Each row was made from one path, in order. Every step used is in the known rows, and no mark comes twice. Write each row's path.
In the rows, 128 means zero.
Known rows:
x > p > j > r: 137,108,135,141,110,118,152,124,117,141,117,153,82,123,100,130,177,96,126,158,128,141,127,90,148
k > p > j > r: 124,130,149,146,124,111,173,146,119,115,101,145,85,117,123,112,165,120,116,123,127,144,139,109,152
f > p > r: 95,151,125,147,104,137,128,127,139,140,104,150,129,149,132,113,89,165,145,144,111,135,93,74,168
f > n: 119,152,128,123,119,84,124,152,133,145,119,118,116,147,143,110,107,132,126,139,149,118,124,129,115
f > n > p > c > x: 123,149,129,134,107,147,102,136,142,139,139,158,145,144,139,141,110,157,140,120,128,93,144,155,120
f > n > p > k > x > c: 109,129,142,149,133,144,88,145,151,98,143,118,143,109,140,146,99,169,98,100,118,108,86,179,105
n > p > k > x > c: 116,109,128,148,167,160,96,143,130,100,135,120,140,102,146,155,131,165,95,92,127,130,99,175,129
f > x: 117,143,107,115,149,103,124,136,131,143,118,113,165,160,148,120,131,162,122,111,155,149,138,119,119
c > x: 156,146,120,113,164,117,140,133,115,154,125,125,115,136,152,128,161,103,140,116,177,140,147,155,131
n > f > x > c: 117,137,107,105,138,113,88,110,144,123,142,111,178,155,152,109,96,164,117,99,136,132,141,140,87
k > x > p > j > r: 134,134,130,142,126,128,169,103,118,116,121,150,68,99,104,151,171,102,108,139,123,156,107,110,141
p > r: 109,138,103,137,140,115,145,145,119,144,104,144,109,141,139,106,118,156,138,133,124,142,108,83,179
p > c > x: 146,116,101,111,167,123,125,139,120,134,128,141,133,134,144,129,162,142,127,105,152,119,153,163,150
k > x > c > p > j > r: 141,120,140,139,151,158,146,110,118,98,131,124,69,113,98,136,168,87,139,117,117,135,121,108,120
k > x > c > p > n > f: 140,149,140,116,112,153,122,92,134,92,159,111,129,101,121,129,66,109,148,125,92,109,138,145,83
x > c: 123,108,108,119,167,111,103,145,115,129,119,98,104,145,136,117,135,135,108,121,144,122,115,147,118
x > c > p > j: 138,79,142,134,136,137,121,135,121,127,132,110,110,130,113,115,170,77,161,123,125,100,116,123,131
j > r: 133,149,116,126,154,108,142,145,106,140,106,138,85,147,127,117,145,134,116,145,155,162,158,86,134
k > x > c > p: 131,128,128,124,167,154,123,121,117,108,136,88,98,121,117,145,135,88,114,114,128,135,116,143,102
p > j > r: 138,126,126,139,137,103,155,138,112,135,105,156,82,133,131,107,173,127,146,137,146,142,141,88,156
f > n > p: 104,165,142,145,94,121,110,150,134,151,121,138,124,152,142,130,88,144,136,148,134,117,127,116,109
c > x > p: 155,131,129,116,138,131,136,121,121,161,136,121,117,126,120,151,166,70,120,137,159,138,131,157,122
f > p: 114,146,136,134,118,120,115,132,130,142,110,127,132,152,143,126,111,138,130,144,145,136,120,115,127
p > j: 132,110,125,133,137,94,145,144,117,140,110,139,110,127,153,108,166,124,152,124,149,122,119,127,157
n > p > k > x: 121,133,134,152,154,146,126,150,126,116,127,143,149,98,158,154,132,159,109,104,141,151,120,153,150
k > x > p: 124,142,118,127,142,123,145,116,118,126,128,113,99,108,124,162,137,103,85,135,134,156,102,147,124

Write each row's path:
133,162,130,119,87,124,145,85,135,110,151,135,131,88,128,144,68,123,119,149,98,129,123,148,104 -> k > x > p > n > f
120,148,142,130,87,122,122,119,137,130,118,128,142,141,128,117,74,163,154,157,114,107,122,117,121 -> f > p > n
137,154,126,113,99,100,131,120,128,129,133,142,142,122,154,100,71,148,156,147,122,116,158,126,118 -> p > n > f
113,112,100,126,144,131,133,121,122,105,132,129,114,104,117,164,139,143,70,123,109,133,108,154,143 -> k > x > p > c
117,84,105,124,129,121,115,142,121,130,125,132,129,129,110,143,146,138,88,143,115,120,128,133,150 -> x > p > c
129,114,130,113,118,151,106,116,142,117,146,85,175,155,94,119,98,142,151,122,100,99,138,120,85 -> f > x > c > p > n
136,122,120,130,179,107,139,151,125,110,124,124,140,96,159,135,153,149,98,96,156,152,115,165,154 -> p > k > x
102,113,110,142,129,144,104,155,117,130,115,155,137,141,141,139,120,181,120,131,119,118,147,120,152 -> n > p > c
116,127,116,118,123,117,123,122,136,149,129,108,167,150,115,142,137,132,101,132,138,149,123,121,112 -> f > x > p
160,132,135,112,108,133,143,106,128,149,143,122,127,117,106,144,130,94,143,151,126,110,132,161,117 -> c > x > p > n
135,136,135,116,72,113,128,107,134,137,145,138,145,112,123,125,76,117,137,168,103,115,143,128,110 -> x > p > n > f
135,147,129,116,106,144,100,103,149,127,143,167,173,135,158,128,102,148,146,117,132,114,158,150,124 -> n > f > p > c > x
126,155,155,141,76,122,131,102,140,128,119,184,120,134,144,104,112,131,165,147,127,137,148,75,131 -> n > f > p > j > r
105,147,108,142,127,140,160,110,127,125,122,137,95,106,112,150,115,130,100,133,101,155,75,107,165 -> k > x > p > r
130,145,124,124,112,126,153,103,126,115,135,115,108,98,109,154,100,128,109,148,103,128,101,153,116 -> k > x > p > n
113,168,141,114,83,113,142,113,154,107,136,122,200,124,143,106,53,175,123,110,101,124,158,142,97 -> k > p > n > f > x
148,90,149,131,150,130,127,171,123,140,131,119,163,118,129,122,168,93,139,128,151,135,152,118,153 -> c > p > k
138,94,140,115,136,145,84,132,157,117,162,109,228,133,132,114,125,127,133,93,129,126,156,131,101 -> n > f > x > c > p > k
139,103,138,118,123,145,114,130,123,121,139,93,123,135,98,116,107,106,154,144,102,92,136,125,104 -> x > c > p > n
113,119,101,112,163,116,96,129,134,126,127,89,158,164,134,118,128,168,106,99,142,130,119,140,101 -> f > x > c
144,95,144,137,135,149,130,130,116,123,126,128,81,137,93,114,176,82,155,137,122,120,141,86,127 -> x > c > p > j > r
122,130,121,114,92,121,130,108,143,138,137,110,176,140,101,135,100,155,123,145,108,120,124,123,106 -> f > x > p > n
116,164,142,128,93,119,108,115,139,138,126,148,153,143,162,115,80,134,141,144,139,138,142,113,114 -> n > f > p
166,92,140,121,149,130,128,140,132,151,144,126,158,104,125,148,189,86,114,121,162,135,128,176,146 -> c > x > p > k
119,132,127,140,125,147,150,142,121,147,116,137,118,140,114,114,124,104,160,145,114,138,127,60,171 -> c > p > r
119,114,148,141,125,102,163,152,124,119,107,129,113,109,144,112,159,117,123,110,130,123,117,149,155 -> k > p > j
135,104,138,136,150,147,137,115,122,102,137,107,95,106,120,135,163,83,144,103,119,116,98,146,123 -> k > x > c > p > j
165,122,141,130,121,135,159,107,121,150,130,157,85,119,102,140,200,69,143,142,147,139,137,121,140 -> c > x > p > j > r
123,139,113,103,108,117,95,99,151,110,150,111,188,146,139,101,60,188,141,112,105,103,141,143,79 -> p > n > f > x > c
123,137,140,160,112,143,141,137,113,140,107,176,90,136,130,126,153,136,157,146,130,140,147,75,149 -> n > p > j > r
134,120,125,119,153,133,143,147,127,113,123,127,137,118,136,135,153,137,96,91,133,120,151,186,146 -> k > p > c > x
134,102,132,122,152,144,108,143,116,133,131,91,112,145,111,124,142,85,130,131,134,120,135,122,110 -> x > c > p
114,107,122,136,139,161,121,137,125,132,126,115,109,143,100,114,122,110,146,133,100,120,107,82,151 -> x > c > p > r
